Each row was made from one small tree. Brackets hold a mark, then the marks that hang from it, in alphabetical order. Every link used is in the known rows. Write each row's tree.
Known rows
{toba lunuze}: [ 2.7  4.4 14.0  2.5  8.7 28.9  6.8 -4.4  2.1 -4.2  1.9  7.6  1.0  9.6
 14.7 -1.5  0.8  4.3 -0.8  9.7 -3.3  0.9  5.6 -0.5 -1.8]
{visoduv {lunuze {toba {vaba nitep}}}}: [ 14.8   2.4   8.5 -11.5   9.8  26.6   2.9  -2.0  -6.5  -4.3   9.9  -2.7
   4.5  -3.2   4.1  -4.5  -1.3   2.1  -5.8  23.2  -5.6   2.8  12.4   2.3
  -1.1]
{nitep {lunuze toba visoduv} vaba}: [ 12.3  -2.3  -6.0 -20.1  -8.2 -15.2  -2.1 -10.0 -13.9 -13.7  10.6  32.0
  13.4 -24.7  34.4  -2.2   7.5   1.6 -10.4 -14.1 -16.8   4.0 -20.5   0.3
   9.2]
{lunuze nitep}: [  6.0   1.5   9.6   9.2  -8.8 -13.9  -3.7 -15.6   0.0   1.9   0.0  24.0
   6.3 -15.9   6.2 -11.5   9.4   4.6  -6.3  -1.6  -6.2 -11.1  -2.8   0.6
   2.1]
{fegef {ravir nitep zapa}}: [  9.2   1.9   5.8  -3.1   5.5 -35.7   3.5 -14.7  -7.4  -2.2  -4.5   9.3
   9.8 -11.7  -6.0  -8.4   3.1  10.5  -5.7   0.0  -3.4 -14.4 -19.7  -8.0
   6.8]
{zapa {ravir fegef {nitep vaba}}}: [ 10.4  -3.9  11.2   0.0 -17.9 -10.1   9.6  15.4 -10.5   8.6   6.2 -14.3
   7.3   1.5  27.6 -22.7   2.4  -2.1  -5.5  28.2  -5.0  11.0 -17.6  -4.2
  -3.1]
{zapa {ravir nitep}}: [ 10.5  -5.2  17.2   8.2  -5.0  -2.6   6.3   9.0  -4.7   3.2   5.7  -1.1
   3.1   5.7  21.3 -15.3   3.9  -0.1  -5.8  21.7  -2.4  -3.1 -14.3  -6.6
  -7.9]
{vaba toba}: [  9.7   1.0  -1.9  -2.3   0.6   1.8   0.5  -2.4   0.7  -3.6   4.4 -10.7
   6.3   6.6  12.1 -10.7   0.1   5.4  -4.3   4.3   1.6  -7.4  -6.6  -1.0
  13.8]
{nitep lunuze}: [ -0.7  -0.1   5.2  -2.7  11.2   1.2   2.5  -9.3   1.8  -7.8   2.0   6.0
  -1.8  -0.2  11.8  -0.9  10.0  -2.9  -1.9 -12.8  -7.3  -9.6 -15.7  -6.3
  15.7]
{zapa {ravir fegef nitep}}: [  4.6  -4.5  13.0   3.1 -12.2  -5.1  10.0   9.8  -7.3   9.3   5.0 -21.3
   1.3   4.0  20.0 -24.9   1.5   0.1  -5.5  33.3  -3.9   4.0 -15.0  -6.2
  -7.3]
{ravir fegef {nitep lunuze vaba} zapa}: [ 20.8   0.4   4.9 -19.9 -17.3 -39.8  12.6 -23.5 -15.7   9.3   4.0  -6.1
   8.3 -26.5  20.9 -31.3   2.7  -7.5  -8.9  -3.5 -12.4   2.8 -29.4  -3.8
  22.1]
{zapa {ravir {nitep {vaba toba}}}}: [ 19.3  -4.3  13.6   4.5 -10.3  -7.0   6.1  13.9  -7.9   1.5   8.4   1.6
  10.9   6.4  31.6 -17.1   4.5  -0.5  -7.5  17.5  -2.8   1.0 -18.5  -4.3
   0.9]
{vaba nitep {toba {lunuze visoduv}}}: [  7.8  10.5  16.4  -4.2  -1.9  29.4   0.6  -5.4  -0.3 -11.9  15.0   4.8
  20.8  11.9   7.3 -24.6   4.2  10.5  -8.8  15.7  -9.3   1.0  -8.8  -2.3
  14.0]
{fegef {ravir {nitep lunuze}}}: [  1.3   2.7   6.1  -1.6  14.4 -18.6   1.7 -12.6  -1.3  -8.1  -3.4   7.5
   4.8  -5.2   5.5  -2.3   8.0  10.9  -4.2   2.7  -7.8 -14.4 -16.5 -13.4
   9.0]
{zapa {ravir fegef {nitep lunuze {vaba toba}}}}: [ 13.5  -3.7  12.8  -2.0 -12.0  -8.5  10.8  10.2  -9.4   4.0   8.5 -15.2
   8.3   4.0  37.4 -26.8   7.3  -1.7  -7.9  23.4  -7.8   3.1 -27.3  -7.6
   8.9]
{visoduv lunuze}: [  7.4   3.5   6.4   5.2   5.9  15.5  11.6   3.3  -7.2  -0.8   7.6 -13.1
  -4.2   4.6  -1.0  -2.0   0.8  -7.7  -1.1   6.0   1.0  -1.4   7.2  -1.7
   5.7]
{vaba {nitep {lunuze toba}}}: [ -1.2   4.6  12.5 -15.5   6.5   7.4  -6.0  -8.3   2.5 -11.4   7.8  12.8
  11.5   0.6  -6.9 -15.3   7.9   3.4  -5.6   2.2 -13.1   0.3 -13.1  -5.7
  15.3]
{zapa {ravir fegef {nitep {lunuze toba} vaba}}}: [ 11.9  -5.3  12.1  -7.3 -12.0 -10.2   9.1   7.2 -10.6   3.7   8.0  -8.7
   7.1  -2.6  34.6 -24.8   4.8  -0.3  -8.6  26.8 -10.0   5.8 -23.6  -6.9
   1.7]
{nitep {lunuze {toba vaba} visoduv}}: [  5.2  -3.4   0.7 -17.1   6.4   5.5  -4.1 -20.5  -5.1 -12.0   7.1  21.7
   5.4 -23.8  26.1  -0.7   7.0   9.2  -9.9   3.9 -16.2  -7.0 -12.0  -0.6
  -3.2]
{lunuze nitep toba}: [ 10.4  -2.1   5.3  -8.9  -7.3 -17.8  -9.2 -26.1  -2.8  -2.5   2.7  30.9
   8.0 -27.2  10.2 -17.4   3.5  14.4 -12.6  12.6 -11.5 -12.4   1.7   1.4
  -5.5]
{lunuze nitep visoduv}: [  3.5   0.7   4.6  10.3 -22.2 -18.9  -3.4 -22.0  -9.3  -1.3   7.1  34.9
   9.9 -32.8  10.9 -13.0   9.6   8.2 -11.8  -0.2 -12.0 -10.8  -6.2   2.6
 -10.7]
{ravir fegef {nitep {lunuze visoduv} vaba} zapa}: [ 19.9  -0.3   2.0 -19.1 -23.7 -42.3  12.5 -26.7 -20.4   8.0   7.5  -1.0
   9.9 -35.1  23.5 -32.1   2.9  -6.2 -11.4  -2.8 -15.4   3.2 -31.2  -2.8
  16.0]
{zapa {ravir fegef {nitep {vaba toba}}}}: [ 13.6  -3.6  10.1  -0.8 -17.7  -9.1   9.6  14.7 -10.1   7.7   7.6 -18.0
   9.7   3.7  31.7 -26.2   2.4   0.0  -7.0  29.8  -4.2   8.1 -19.8  -4.7
   1.3]

Write each row's tree
[ 18.2   1.2  -0.7 -10.1   0.5  -7.4   1.8  -0.6  -5.2 -11.2   7.0  11.8
  14.1  -0.1  35.5  -4.6  11.4  -3.2  -5.0 -21.6  -8.2  -1.1 -25.6  -2.1
  33.2]
{nitep lunuze {vaba toba}}
[ 14.2  -1.7  -2.6 -21.3   0.8 -11.0  -2.3  -5.1  -7.5 -11.4   6.0  24.1
  10.6 -13.7  30.0  -0.9   7.3  -0.4  -6.4 -15.0 -12.8   3.9 -17.6  -1.0
  18.3]
{nitep {lunuze toba} vaba}
[ 10.2   3.6   2.8  -5.2   9.6 -22.2   1.4  -7.9  -4.6 -10.0  -1.4  11.4
  12.3  -5.8  16.4  -3.9   8.7  11.0  -6.1  -0.9  -8.1  -9.6 -21.2 -11.0
  17.0]
{fegef {ravir {nitep lunuze {vaba toba}}}}
[ 19.7   3.5  -1.2  -5.7 -11.2   4.7   2.8   5.1  -9.2  -6.3   8.7  14.1
  17.5  -0.8  32.1  -5.1   2.5   2.7  -5.4  -3.6  -4.5   9.5  -7.9   4.5
  12.3]
{nitep {vaba {toba {lunuze visoduv}}}}
[20.4  3.7  1.0 -5.7 -6.8  5.6  3.0  7.2 -5.8 -5.3  6.2 10.1 16.4  4.3
 30.7 -4.5  2.2  1.6 -3.6 -3.3 -2.5  8.8 -6.3  3.8 16.9]
{nitep {vaba {toba lunuze}}}
[ 14.1  -2.2   5.6 -24.9  -8.7 -35.3  10.7 -35.5 -12.5   8.1   3.7 -11.9
   1.7 -28.6  12.4 -37.3  -0.7  -0.3 -12.0  12.3 -13.8  -7.4 -23.9  -6.1
  12.4]
{ravir fegef {nitep {lunuze toba}} zapa}
[  5.7  -5.6  14.0  -4.8  -6.4  -6.3   9.2   2.3  -7.3   4.2   6.8 -15.4
   1.5  -0.2  27.7 -27.4   4.6   1.9  -8.5  32.4  -9.2  -1.1 -21.4  -9.5
  -2.3]
{zapa {ravir fegef {nitep {lunuze toba}}}}
[ 14.8   2.3   6.0  -7.2   6.0 -39.6   4.3 -14.1 -10.2  -6.4  -2.0  19.1
  14.5 -13.8   7.7  -6.9   8.4   7.2  -6.5 -12.2  -7.9 -12.5 -29.9  -8.6
  18.3]
{fegef {ravir {nitep lunuze vaba} zapa}}
[  7.6  -2.6   0.3  -7.6 -20.8 -23.2  -8.8 -31.8 -12.2  -5.4   9.5  41.6
  11.6 -45.3  15.5 -18.9   2.9  16.8 -18.2  13.9 -17.4 -11.8  -2.2   3.6
 -19.0]
{lunuze nitep toba visoduv}
[ 12.8  -0.2   3.9 -13.9 -17.5 -34.3  11.3 -24.3 -11.9  15.7   1.2 -20.8
   1.8 -22.2   2.2 -34.2  -5.1  -3.1  -7.5  13.5  -6.0  -0.4 -14.9  -2.7
   5.5]
{ravir fegef nitep zapa}
[ 18.2   2.8   4.9  -7.7   6.4 -40.0   4.5 -15.6 -10.1  -7.6  -0.8  15.2
  16.7 -10.7  12.1 -11.2   8.4   9.2  -8.3 -11.2  -7.4 -14.8 -31.5  -9.6
  23.1]
{fegef {ravir {nitep lunuze {vaba toba}} zapa}}
[ 10.2   1.7  -2.8 -14.4 -21.2 -17.6   6.3  -7.5  -9.5  11.3   1.9 -16.0
   4.3 -17.1  19.3 -21.2  -4.1  -3.1  -4.4  20.0  -8.6  16.7  -3.1  -1.9
   2.4]
{ravir fegef {nitep vaba}}
[ 11.2  -6.4  18.2   0.7   1.0  -4.0   5.4   1.2  -4.8  -2.1   7.2   4.1
   2.9   2.5  28.8 -18.0   6.6   1.2  -8.9  19.6  -7.6  -8.2 -20.6  -9.0
  -2.3]
{zapa {ravir {nitep {lunuze toba}}}}
[ 20.6   5.2  10.2   8.5  -5.6   1.9   8.4  -2.9 -10.3  -1.2  10.6   6.3
   7.7  -5.4  15.2 -11.8   7.8  -4.2  -7.0   1.1  -4.0  -5.1   0.7   0.7
  15.6]
{visoduv {lunuze {nitep {vaba toba}}}}
[ 11.0  -0.9   5.5 -15.0 -16.4 -35.2  13.4 -33.8 -15.4   8.6   6.0 -10.8
   2.1 -31.8  12.9 -35.1   1.8  -3.0 -11.7   5.1 -13.9  -6.4 -28.5  -6.1
   9.9]
{ravir fegef {nitep {lunuze visoduv}} zapa}
[ 18.7  -4.8  16.5   3.4  -5.0  -6.4   7.4   9.4  -7.1  -2.4   8.9   4.3
  10.1   5.9  38.6 -17.7   9.3  -1.6  -8.3  11.7  -6.3  -3.3 -26.5  -7.5
   8.6]
{zapa {ravir {nitep lunuze {vaba toba}}}}
[ 18.4   2.7   2.7  -6.8   0.9 -40.1   3.5  -9.9 -10.6  -3.7  -1.5  12.2
  17.9 -10.7   5.6 -10.5   2.8  10.6  -7.3  -5.0  -3.7 -10.0 -24.2  -6.0
  15.2]
{fegef {ravir {nitep {vaba toba}} zapa}}
[  9.9   0.1  -2.2  -7.5  -9.5 -11.6   1.8  -3.4 -12.0 -11.0   9.0  26.9
  12.0 -17.0  31.6   2.2  11.5  -4.8  -5.8 -24.1 -13.2   4.9 -23.5  -0.3
  14.5]
{nitep {lunuze visoduv} vaba}
[  5.2   7.1  10.3  -7.9   0.5  10.2  -2.7  -9.0  -0.8 -14.2  14.7   2.8
  18.6   4.4   5.6 -24.1  11.0   5.9  -9.6  -0.7 -12.0  -7.0 -23.8  -6.0
  26.4]
{vaba {nitep {lunuze visoduv}} toba}
[ 17.6   0.4   6.8  -8.2  -2.6 -12.6   2.7 -14.9  -5.0  -3.1   3.9  16.2
   5.4 -14.2  29.7  -8.7   6.6  -6.1  -6.1  -6.5 -11.2   0.3 -11.5  -6.3
  13.2]
{ravir {nitep lunuze vaba}}
[ 17.6   4.3  24.7   3.7   9.5  42.0  -2.0 -14.7   6.4  -1.7  -1.4  31.9
  11.8  -6.7  34.1   1.7  10.6  14.5  -4.4  20.5  -9.7  -1.3  12.2   7.9
  -7.9]
{toba {lunuze nitep} vaba}
[ 15.0   2.2   3.4  -5.7   0.9 -39.9   3.2  -9.9 -11.0  -2.5  -2.9  15.2
  15.2 -13.0   1.5  -6.1   3.4   8.8  -5.8  -5.8  -4.5  -7.6 -21.8  -5.8
  10.3]
{fegef {ravir {nitep vaba} zapa}}
[ 11.0   2.9  15.1  -1.9   6.1  47.4   1.0  -7.5  -0.3  -5.2   3.2  22.3
  10.6  -8.2  34.3   8.4   3.9  13.5  -3.8  22.5  -9.4   7.1  11.2   9.0
 -18.8]
{toba {lunuze visoduv} vaba}
[ 14.5   0.2   4.5 -10.0   9.9  23.1   4.7  -3.0  -7.2  -3.1   8.0  -4.6
   0.5  -6.1  10.7  -0.8  -2.3   2.1  -5.1  20.8  -3.8   0.2  13.9   3.1
  -4.3]
{visoduv {lunuze {toba vaba}}}
[ 19.7   1.3  11.3  -3.9   3.9  13.1   2.1 -13.2  -6.8  -1.9   8.1  12.9
   4.8 -17.1  13.7  -8.3   4.5   5.4  -9.6  20.1  -7.9  -7.1  12.4   3.4
  -2.0]
{visoduv {lunuze nitep {toba vaba}}}
[11.0  8.1 25.5 -6.2 14.5 57.3 -2.8 -1.5  8.5 -5.6  2.3 18.2 16.0  8.9
 18.1  1.5  7.1 11.8 -0.6 24.1 -9.0 11.6 11.0  6.6 -4.1]
{toba lunuze {vaba nitep}}
[  0.5  -2.9  -1.3 -14.2   3.2  -5.4  -1.2 -20.5  -6.9 -12.7   8.5  18.3
   2.2 -20.7  19.0  -6.4   5.8   5.7 -10.2  -2.3 -14.9 -10.1 -15.5  -4.4
   1.1]
{nitep {lunuze toba visoduv}}
[  1.7  -0.8  -0.2 -20.1 -11.2 -13.5   6.2 -28.3  -9.3   2.9   6.4 -13.2
  -2.1 -29.0  21.0 -28.5  -0.7   3.6 -11.5  26.6 -17.8   0.5 -10.4  -8.0
  -2.0]
{ravir fegef {nitep {lunuze toba visoduv}}}
[ 25.6   0.6   3.2 -21.2 -16.6 -39.5  12.6 -24.4 -15.9   7.9   6.2 -11.3
  11.6 -23.0  26.5 -37.2   2.8  -5.2 -11.0  -1.4 -11.7  -0.8 -32.8  -4.1
  29.0]
{ravir fegef {nitep lunuze {vaba toba}} zapa}
[ 13.4   2.1   4.4  -6.7   1.5 -41.2   4.2 -16.1 -13.4  -7.6   0.4  21.3
  15.6 -19.4  10.0  -7.6   8.3   8.4  -8.5 -12.1  -9.9 -11.8 -31.1  -8.3
  14.0]
{fegef {ravir {nitep {lunuze visoduv} vaba} zapa}}
[ 10.2  -3.9  13.4  -1.5 -12.3  -8.7  10.7  10.4  -9.3   4.9   7.2 -12.6
   5.8   1.8  33.4 -23.2   7.1  -3.3  -6.5  21.6  -8.1   6.1 -25.2  -7.2
   4.7]
{zapa {ravir fegef {nitep lunuze vaba}}}
